What can hang from each mark
q854: q298 q529 q914
q298: q788 q854
q925: q529 q914
q919: q529
q532: q103 q742
q529: q388 q788 q854 q919 q925
q788: q298 q529
q388: q529
q103: q529 q532
q914: q854 q925
q742: q532

Every row comes from one small tree of marks. The marks that hang from a mark follow it in brackets, in the order of their numbers. Every link used is in the known rows. Which tree was each row made from?
In the rows, zero is written as 128.
Known rows
q925{q529{q788 q854{q298 q914} q919}}: [ 77  95  89 138 125 104  64 153 112 142 173  82 146 124 131 139  89 118
 115 112 129 113  88 206 111 136 173 161 123  91 117 130 196 150 141  94]
q298{q788{q529{q388}} q854}: [105  39 148 159 109 135 156 140  73 115 187 135 117 138 190 154 138 109
 134 134  98 145 137 165 118 142 118 135 114 148  81 106 145 164 104  91]
q532{q103}: [101  82  81 129 155  97 111 122 129 121 156 153 110  76 142 138 105 120
 164 141  97 142 112 149 125 107  95 155 104 144 134  83 157 168 104  80]
q388{q529}: [134  84  67 122 154 115 144 151  76  75 137 168 115  91 144 153 121 112
 173 131 103 114 126 169  99 139 129 152  88 146 107 101 140 159  94 105]
q788{q529{q388}}: [105  81 107 163 145 106 137 126  75  98 171 140 122 122 179 132 119 104
 136 143  93 145 142 139  97 144 118 159 107 107 116 114 139 202 116 111]
q854{q914{q925}}: [ 99  70  98 149 124 109 147 122 114  88 135 140 122 103 143 138 113 120
 130 135  90 127  89 144 121 130 134 145  90 117 102  92 143 176 135  65]
q919{q529}: [119  67  71 116 153  85 130 137  74 105 176 159 132  93 157 119 117 137
 140 133 130 121 134 168 119 159  99 144  97 136 100  83 163 125 128 103]
q914{q854 q925}: [ 99  60 106 125 174  88 141 140 102 108 123 147 177 107 128 129  86 118
 129 139 125 124 115 160 135 130 102 166  80 141 136  94 127 167 111  64]
q532{q103{q529{q788 q925{q914{q854}}}} q742}: [ 91  98  74 120 200 101 128 120 155 128 173 128 127  39 115 142 130 132
 138 144 107 154 125 143 147 128  41 144 157 109  94  65 164 158 142 110]
q788{q298{q854{q914{q925}}}}: [ 85  74 108 149 125 100 160 109 112  81 149 146 133 101 167 131 137  94
 138 147 100 141  94 159 123 128 128 126 119 133  72 111 115 184 122  63]
q298{q788 q854{q529{q388 q919 q925} q914}}: [114  26 108 176 113 133 161 125  77 132 164 143 107  99 167 160 151  99
 125 131  82 143 101 156 127 159 137 126 100 148  54  95 164 147 118  61]
q529{q388 q788 q854{q298 q914}}: [ 47  90  69 171 108 113  76 144 120 140 117 113 101 159 155 122  74  95
 120 127 118 137  69 211  88 140 167 157 138 121  87 150 171 180 115 111]
q854{q529}: [114  82  62 129 188  82 141 131  78  93 161 169 105  81 197 135 126 112
 162 137  84 155 107 124 127 123 138 161  91 147 102 102 153 150 112  88]
q529{q925{q914}}: [125 108  76 148 181 127 160 134 108 125 138 137 158  86 146 180 148 136
 117 122  97 155  96 137 144 132 108 154  82 117  81  54 161 160 111 115]
q788{q298 q529}: [ 94  99 130 153 157  85 139 104  82  67 181 134 134  98 199 116 143 102
 118 142  95 161 139 119  92 144 128 139 120  92  87 147 123 196 125 115]
q742{q532{q103}}: [129 101  61 138 162 105 119 118 117 133 141 151 109  75 166 152 116 123
 154 154 121 137 122 139 124 104  97 135 101 142 121  40 151 181  99  96]
q103{q529 q532{q742}}: [144 107  78 115 165  90 131 138 103  91 187 168 106  69 152 153 135 140
 140 185 100 165 120 126  96 137  87 140 124  87 107  57 145 163 146 133]
q854{q298 q529{q919} q914{q925}}: [110  66  80 136 142  55 124  96  69 110 175 127  89  71 147 138 112  87
 144 125  75 143  76 112 107 116 143 163  82 137  85 140 164 149 151  57]
q529{q388}: [109  78  62 168 128  98 138 128  88 117 128 170 131 128 150 129 117  95
 151 150 103 140 120 176 111 131 113 152 108 130 109  82 144 199 108  82]
q788{q298{q854{q529{q925}}}}: [ 99  83  90 144 162  90 162 111  96  85 161 156 130  84 184 135 151  90
 143 147  95 155  97 141 123 133 128 129 113 145  63 108 123 175 109  78]
q529{q788 q925{q914}}: [ 95 106  85 149 186 131 141 148 116 115 132 119 139 118 159 176 139 148
 113 119 122 167  77 163 156 151 120 157 116 121  59  70 172 161 113 137]
q388{q529{q925}}: [149  90  65 132 166 119 155 152  82  80 132 158 127  76 125 166 137 114
 156 129  97 111 112 154  96 151 124 142  76 137  91  86 151 165  87 112]
q298{q788{q529} q854}: [104  43 157 143 119 134 157 143  79 107 198 128 118 128 198 162 139 119
 134 129  97 145 129 155 127 139 125 137 107 148  85 104 148 149 103  99]
q298{q788 q854{q914}}: [100  38 132 151  94 148 156 134 100 112 164 137 114 120 184 162 136 114
 126 131  94 135  99 173 137 142 135 130 107 146  71  90 154 145 111  78]
q388{q529{q788{q298} q919 q925{q914{q854}}}}: [117  85  73 148 180 125 137 143  82  98 123 138 145  87 119 169 140 118
 130 121 129 136 118 189 120 174 126 144 110 121  69 114 147 150 109 117]
q742{q532{q103{q529}}}: [126 110  71 129 166 101 117 111 114 137 144 146 109  74 174 152 125 135
 153 157 131 134 132 130 131 108  88 126 108 122 117  43 156 187 110 102]
q914{q925{q529{q388 q788{q298} q854 q919}}}: [ 92  72 101 154 133  76 104 150 101 120 145 119 159 139  98 118 103 121
 135 127 133 122 115 199 105 123 139 141 118 120 110 117 149 175 133  37]
q742{q532{q103{q529{q788 q854 q919 q925}}}}: [116 107  75 139 168 108 104 127 125 152 142 128 112  76 150 160 122 137
 137 150 143 137 119 143 129 121 106 118 106 115 115  51 165 176 108 107]
q742{q532}: [135 104  65 144 158 106 139 128  95 118 139 154 124  96 180 156 127 121
 140 155 125 139 120 143 127 115 119 132  92 132 108  36 143 183 100 110]
q925{q529{q788}}: [ 94  99  85 127 154 101  99 150 102 107 165 113 153 131 166 130 108 135
 138 125 126 121 104 192 131 137 140 164 134 106 105  92 183 176 130  98]
q388{q529{q854{q298{q788}} q919}}: [126  76  81 131 130 109 108 164  73 115 155 144 116  92 110 162 112 103
 155 113 112 114 127 188  77 134 159 142  79 141 115 137 157 124  96  99]

Which tree is each row?
[117  87  77 128 128 124 111 155  87  99 135 142 106  93 142 151 105 109
 147 113  96 106 110 175  72 136 161 147  89 134  97 142 159 136  98 110] => q388{q529{q854{q298{q788} q914}}}
[106  75  90 128 157  64 106 122  83 134 136 117 193 116 117 113  69 100
 132 131 125 101 112 177 109 121  98 184  97 130 127 110 154 188 127  59] => q914{q854{q298} q925{q529{q388}}}
[101  96  75 156 110 107  77 135  98 148 149 109 158 123 146 120  94 107
 119 118 104 104 109 194  82 125 155 160 120  95 103 121 189 177 131  79] => q925{q529{q388 q854{q298{q788} q914}}}
[ 83  99  97 127 160  91  82 130 133 153 168 113 110  74 124 151 111 130
 139 131 126 139 100 149 125 126 101 140 111 111 121 109 183 161 118 102] => q532{q103{q529{q788 q854{q298} q919 q925}}}
[107  72  82 115 139  84  98 150  78 131 183 140 128  99 156 115 100 134
 125 116 130 120 126 176  92 145 122 142  96 142  97 118 178 101 122 110] => q919{q529{q854{q298{q788}}}}
[ 93  78  66 188 160 118 122 128  89 167 118 115 161 127 105 170 121 103
 104 129 138 161  98 202 146 172 104 162 119 111  73  84 172 178 123 111] => q529{q388 q788 q919 q925{q914{q854{q298}}}}
[ 82  78  87 125 163  84 126 117 147 116 200 134 103  48 106 134 137 109
 160 154 110 154 133 160 140 121  56 124 165 121 100  83 149 158 149  80] => q532{q103{q529{q788{q298{q854}} q919}} q742}
[129 111  80 116 164 102 111 159 119 109 181 156 108  73 143 152 120 146
 129 175 103 160 116 139  82 133 112 136 120  84 121  75 146 144 139 133] => q103{q529{q854} q532{q742}}
[ 94  92  68 151 138  99  98 140  95 120 147 121 152 145 157 120 105 119
 142 131 125 120 112 205 118 141 131 164 144 107 100  94 178 198 131  88] => q925{q529{q388 q788}}
[103  36 141 146  94 134 152 137  99 113 166 125 129 125 162 153 130 123
 128 126 100 120 103 175 133 133 132 129 108 145  74  90 156 150 123  54] => q298{q788 q854{q914{q925{q529}}}}
[114 113  80 149 156 113  93 160 107 131 134 143 108 121 153 155 114 152
 114 170 130 157  87 156  78 168 129 135 120  81  93  89 169 182 118 147] => q103{q529{q388 q788 q854 q925} q532}
[115  82 115 143 116  73 114 114  60 117 185 126 113 119 178 136 120  97
 128 125  92 150 118 140  88 121 118 160 102 128  83 132 171 172 114 121] => q854{q298{q788{q529{q388}}}}
[ 95  85  96 136 110  75 105 111  96 110 167  94 122 109 129 135  97 102
 128 122 103 118  69 156 109 119 135 164 105 111  89 124 175 176 152  74] => q854{q298 q914{q925{q529{q788 q919}}}}
[ 78  75  75 131 203  90 122 126  91 103 129 154 151  96 200 118  96 108
 125 142 118 152 110 157 139 159 130 173 115 130 105 125 143 159 110 108] => q914{q854{q529{q788{q298}}}}
[ 87  92  76 115 176  82 121 124 150 110 189 137  99  53 121 126 127 124
 161 152 103 151 128 147 134 117  53 137 161 119 105  77 158 164 142  99] => q532{q103{q529{q788}} q742}
[ 88  88  65 132 164  84 119 118 144 120 176 144 100  63 114 120 126 114
 165 157 103 149 137 159 124 120  48 135 169 120 100  77 156 178 141  91] => q532{q103{q529{q388 q788}} q742}
[ 95  98 115 196 156 111 127 114  89 126 158 115 161  97 141 141 147  99
  87 128 104 165 143 146  81 154 137 131 111  74  81 148 133 183 127 102] => q788{q298 q529{q388 q854 q919 q925{q914}}}
[136  98  67 137 162 127 122 161  85 130 142 131 134  73  95 188 123 113
 142 107 107 118 111 175  94 135 143 148  68 135 100 114 160 125  97 110] => q388{q529{q854{q298} q919 q925{q914}}}
[ 48 101  97 145 149 105  93 162 133 104 133 128 125 139 172 123 105 120
 118 128 134 155  87 196 108 140 174 136 136 120  90 149 147 153 103 113] => q529{q788{q298} q854}
[101  85  96 147 170 124 124 113  75 153 143 129 169 109 173 162 111 120
 116 120 113 160 139 170 146 127 100 183 108 113 103 107 153 147 132 114] => q925{q914{q854{q298{q788{q529{q388 q919}}}}}}
[ 83  92 100 153 160 106 149 137 118  89 145 122 132 116 160 150 146 111
 115 137 125 157  65 163 133 164 128 127 129 130  46  93 151 185 102 119] => q529{q788{q298{q854}} q925}
[ 87  59 100 149 159  78 108 132  91 125 122 121 199 129 106 111  82 109
 121 136 147 116 125 203 126 149 110 164 119 114 121 114 144 186 135  45] => q914{q854 q925{q529{q388 q788{q298} q919}}}
[ 86  95  67 152 169 117  82 125  84 176 138  96 196 132 142 150  91 122
 120 115 143 135 128 230 157 138 110 196 145  95 102 103 181 162 154  95] => q925{q529{q388 q788 q919} q914{q854{q298}}}
[ 90  71  79 123 155  76 116 133  79  90 168 149 123 112 174 102 120 137
 131 133 147 138 123 182 118 173 106 136 135 133  69 111 160 134 133 112] => q919{q529{q788{q298}}}
[ 91  92  76 128 156 118 111 168  99  77 123 149 110 114 152 138 111 117
 152 123 123 122 111 199  84 150 164 139 122 138  89 150 141 148  91 114] => q388{q529{q788{q298} q854}}
[ 95  81 111 168 127  99 102 138  78 134 185 114 122 120 141 142 102  90
 125 130 102 142 136 156  80 134 144 158  92 104 134 145 152 172 118 107] => q788{q529{q388 q854{q298} q919}}
